Each row was made from one path, in order. Every step used is in the known rows, and no mark comes twice. Write each row's path.
Known rows
K > M > P > U > A: [0.44 -6.60 -1.29 0.81 -3.43 -0.56 -1.76 -5.74 1.74 1.51 -4.25 1.66 -3.61 -7.44 -0.73 4.07 3.84 -0.21 -0.89 2.18]
P > A: [-0.06 -0.17 1.27 0.45 -2.40 -0.16 -2.11 2.84 0.04 2.27 -1.48 0.45 -0.96 -3.74 -2.10 0.70 -1.24 0.37 -2.25 3.22]
K > A: [0.09 4.56 -0.10 0.01 -2.81 0.06 0.64 4.06 -1.83 -1.32 2.11 0.71 -1.01 -4.46 0.39 0.73 0.94 0.52 -2.30 0.57]
P > U > A > K > M > W: [0.01 -4.97 -0.52 -0.62 -3.71 -0.41 -3.67 -3.09 -0.60 -0.74 -1.64 0.95 -2.75 -7.71 1.12 -0.09 3.83 1.13 -1.35 1.33]
A > K > M > P > U: [1.48 -5.09 -1.90 -3.19 -3.70 -0.99 -1.26 1.84 0.58 -3.20 1.42 2.82 -3.33 -6.13 0.96 4.20 5.13 0.13 -0.75 2.83]
K > A > P: [0.59 4.23 0.19 1.12 -1.64 0.05 0.25 6.50 -1.83 1.16 2.07 -2.88 2.54 -4.78 -0.40 0.78 -1.74 0.53 -1.97 0.98]
W > U: [-0.05 -1.49 -2.76 2.11 -2.04 2.45 0.71 -0.50 0.99 -1.16 -1.80 1.34 -0.25 -1.97 -2.72 3.77 -0.45 0.52 -2.13 0.10]
U > A > K > M: [0.79 -6.88 1.21 -2.59 -1.96 0.29 -1.65 -0.01 0.39 -1.36 2.88 0.43 -1.96 -6.96 1.68 0.61 2.70 0.20 -3.13 0.53]
P > A > K > M > W > U: [0.21 -3.75 -2.97 1.17 -1.44 0.53 -3.56 5.65 -0.98 -0.74 -1.48 2.64 -1.22 -7.26 -6.24 1.60 3.23 1.49 -2.65 1.76]
M > W: [-0.43 1.17 0.37 1.75 -1.06 1.91 -2.24 0.37 -0.45 -2.30 -1.58 1.48 -0.74 -4.88 -3.62 -1.04 0.07 1.45 -1.22 0.74]
M > P: [0.49 -0.84 -0.48 -0.46 -1.51 1.62 -0.46 1.15 0.61 -2.57 0.28 2.56 -1.71 -4.87 -3.57 2.86 0.10 0.04 -1.37 2.00]
W > P > A > K: [1.46 0.80 0.38 -3.22 -2.77 0.39 -2.38 6.36 -1.35 0.23 2.33 2.38 -1.42 -3.76 -1.98 3.82 2.46 1.20 -3.35 1.83]
W > A: [0.56 -4.56 1.36 0.82 -2.21 1.94 1.93 0.97 0.49 -0.54 -0.48 1.11 -0.66 -3.90 1.12 0.78 -1.78 0.67 -2.65 0.09]
A > P: [0.67 -1.27 1.12 0.96 -1.40 1.42 -0.37 2.60 0.31 1.41 0.12 -3.12 2.56 -3.34 -0.98 0.64 -3.01 0.35 -1.20 1.51]
K > A > P > U: [0.68 4.41 -1.08 1.59 -4.28 -1.12 0.34 3.57 -2.53 3.25 -0.71 -3.49 1.68 -3.31 2.62 1.91 -0.92 0.40 -0.75 2.29]
K > M > W > P > U > A: [-0.33 -3.14 -1.70 2.65 -2.75 -0.25 -3.98 -6.31 0.89 2.22 -6.36 2.33 -2.37 -7.14 -2.65 3.63 6.94 1.63 -0.77 -0.63]
A > P > U: [0.84 -0.77 -0.06 1.10 -3.54 0.02 -0.75 -0.74 0.33 3.68 -2.61 -3.24 1.45 -1.91 1.87 1.85 -2.09 0.35 -0.30 2.68]
U > A > K > M > W: [-0.23 -5.08 0.77 -0.89 -1.40 0.84 -3.36 0.09 -0.42 -2.65 1.12 1.21 -1.85 -8.95 -1.43 -1.19 3.00 1.16 -2.63 0.36]
K > M > W > P: [-0.35 -1.79 -1.21 1.98 0.18 0.59 -2.97 1.48 1.14 -1.60 -2.26 3.66 -1.10 -6.78 -5.64 2.35 7.10 1.70 -0.95 -1.12]
P > U: [0.16 -0.72 -0.58 0.44 -4.59 -0.16 -0.47 -3.04 0.39 0.82 -2.44 0.39 -1.95 -1.63 2.67 2.27 0.19 0.34 -0.60 2.08]

Write each row's path
[0.62 1.19 0.49 0.32 -2.06 0.35 -2.61 2.92 0.15 2.82 -1.78 1.79 -1.35 -3.49 -3.99 4.02 2.25 1.14 -2.42 1.50]
W > P > A
[0.91 -4.97 0.66 2.32 -3.54 0.76 1.43 -0.01 0.00 4.05 -3.49 -3.28 1.80 -2.98 3.55 1.85 -3.68 0.48 -0.94 1.79]
W > A > P > U
[1.63 -2.55 -0.82 -3.15 -5.30 0.98 -1.37 -3.18 -1.19 -1.21 0.44 1.26 -3.43 -5.12 1.49 4.05 0.16 -0.09 -1.80 2.49]
M > P > U > A > K
[0.46 -1.07 -0.55 0.97 -4.47 0.76 -1.52 -7.02 0.39 3.19 -4.38 1.03 -2.12 -2.50 0.83 5.61 2.63 0.77 -1.66 -0.11]
W > P > U > A
[1.07 -2.79 0.58 -2.85 -5.36 0.38 -1.28 -3.99 -1.11 0.15 0.20 -0.54 -2.53 -3.22 4.69 2.24 -0.26 0.11 -2.17 1.83]
P > U > A > K
[0.61 -2.28 -1.00 0.39 -4.34 0.80 -1.44 -6.46 0.44 1.45 -3.83 0.96 -3.21 -5.12 -0.47 4.01 -0.08 -0.06 -1.11 2.38]
M > P > U > A
[-0.11 1.08 -1.20 2.21 -3.73 1.23 -3.52 -6.85 -0.61 2.01 -6.14 1.67 -1.93 -4.45 -2.45 3.82 3.06 1.72 -0.92 -0.79]
M > W > P > U > A
[0.07 -2.35 0.46 0.94 -5.05 0.26 -1.10 -7.23 0.25 2.73 -3.68 -0.61 -2.34 -3.20 2.95 2.17 -0.58 0.12 -1.33 1.76]
P > U > A
[-0.42 0.61 -3.36 3.55 -1.24 3.44 -1.15 -0.71 -0.09 -2.27 -3.83 2.27 0.02 -3.95 -5.84 1.98 0.06 1.58 -1.45 -0.51]
M > W > U
[0.06 -3.56 -0.30 -0.98 -0.98 1.24 -3.72 0.35 -0.40 -2.10 0.64 3.07 -1.79 -8.47 -3.46 2.09 6.44 1.64 -2.55 -1.53]
U > A > K > M > W > P
[1.20 -5.50 -1.05 -2.22 -4.61 -0.75 -2.18 -2.62 0.51 1.01 -0.41 1.98 -3.01 -5.24 2.56 5.34 6.84 0.51 -2.06 -0.17]
W > P > U > A > K > M
[0.73 -4.92 0.92 -2.86 -2.37 -1.38 -2.79 6.54 0.02 0.27 2.81 0.95 -2.01 -6.51 -0.34 0.55 2.97 0.57 -2.88 3.25]
P > A > K > M
[1.14 -3.23 0.00 -2.68 -2.13 -1.07 -3.17 7.01 0.06 0.68 2.17 2.71 -1.93 -5.93 -2.25 4.07 6.45 1.05 -3.06 1.64]
W > P > A > K > M
[0.80 -0.79 -1.69 -0.05 -3.99 0.63 -0.73 -2.27 0.37 -0.57 -2.67 2.10 -2.75 -3.44 -0.77 4.24 0.89 0.30 -0.51 2.88]
M > P > U
[0.43 -2.83 2.11 1.56 -1.24 1.72 -1.12 -1.64 -0.01 3.33 -0.96 -4.27 2.02 -4.76 -0.69 0.71 -4.23 0.07 -2.24 1.05]
U > A > P
[0.64 -7.80 -2.28 -0.58 -2.23 1.65 -0.88 -1.02 0.79 -1.50 0.83 1.15 -1.64 -6.03 -0.36 3.58 2.65 0.36 -3.40 -0.58]
W > U > A > K > M
[1.11 -7.16 0.05 -3.09 -1.73 0.49 -1.63 0.58 0.44 -2.93 2.96 2.26 -2.70 -8.94 -1.78 2.60 3.18 -0.10 -2.75 1.29]
U > A > K > M > P
[-0.26 -3.21 -1.89 2.61 -1.98 2.88 0.21 -5.24 0.67 0.91 -2.95 0.51 -0.59 -3.37 -2.33 3.66 -1.54 0.29 -2.80 -0.60]
W > U > A
[-0.53 -6.93 0.49 2.99 -0.42 1.38 -0.44 2.08 0.92 -1.45 -2.60 2.26 -0.89 -8.20 -2.22 -1.39 2.63 1.57 -1.72 -0.67]
K > M > W > A
[0.53 -4.45 -0.08 0.09 -0.86 -1.07 -2.52 4.00 1.08 0.83 -1.66 2.64 -2.55 -8.35 -5.72 2.66 3.18 -0.03 -1.65 3.93]
K > M > P > A
[1.73 -0.52 0.41 -3.67 -2.94 0.58 -2.13 6.48 -1.43 -1.73 2.55 2.51 -2.46 -5.90 -3.61 2.62 -0.42 0.13 -2.62 4.11]
M > P > A > K
[0.40 -5.12 -0.79 0.07 -0.75 0.14 -0.96 1.74 2.21 -2.63 0.15 3.11 -2.18 -7.27 -3.83 2.93 3.85 0.03 -1.29 1.60]
K > M > P
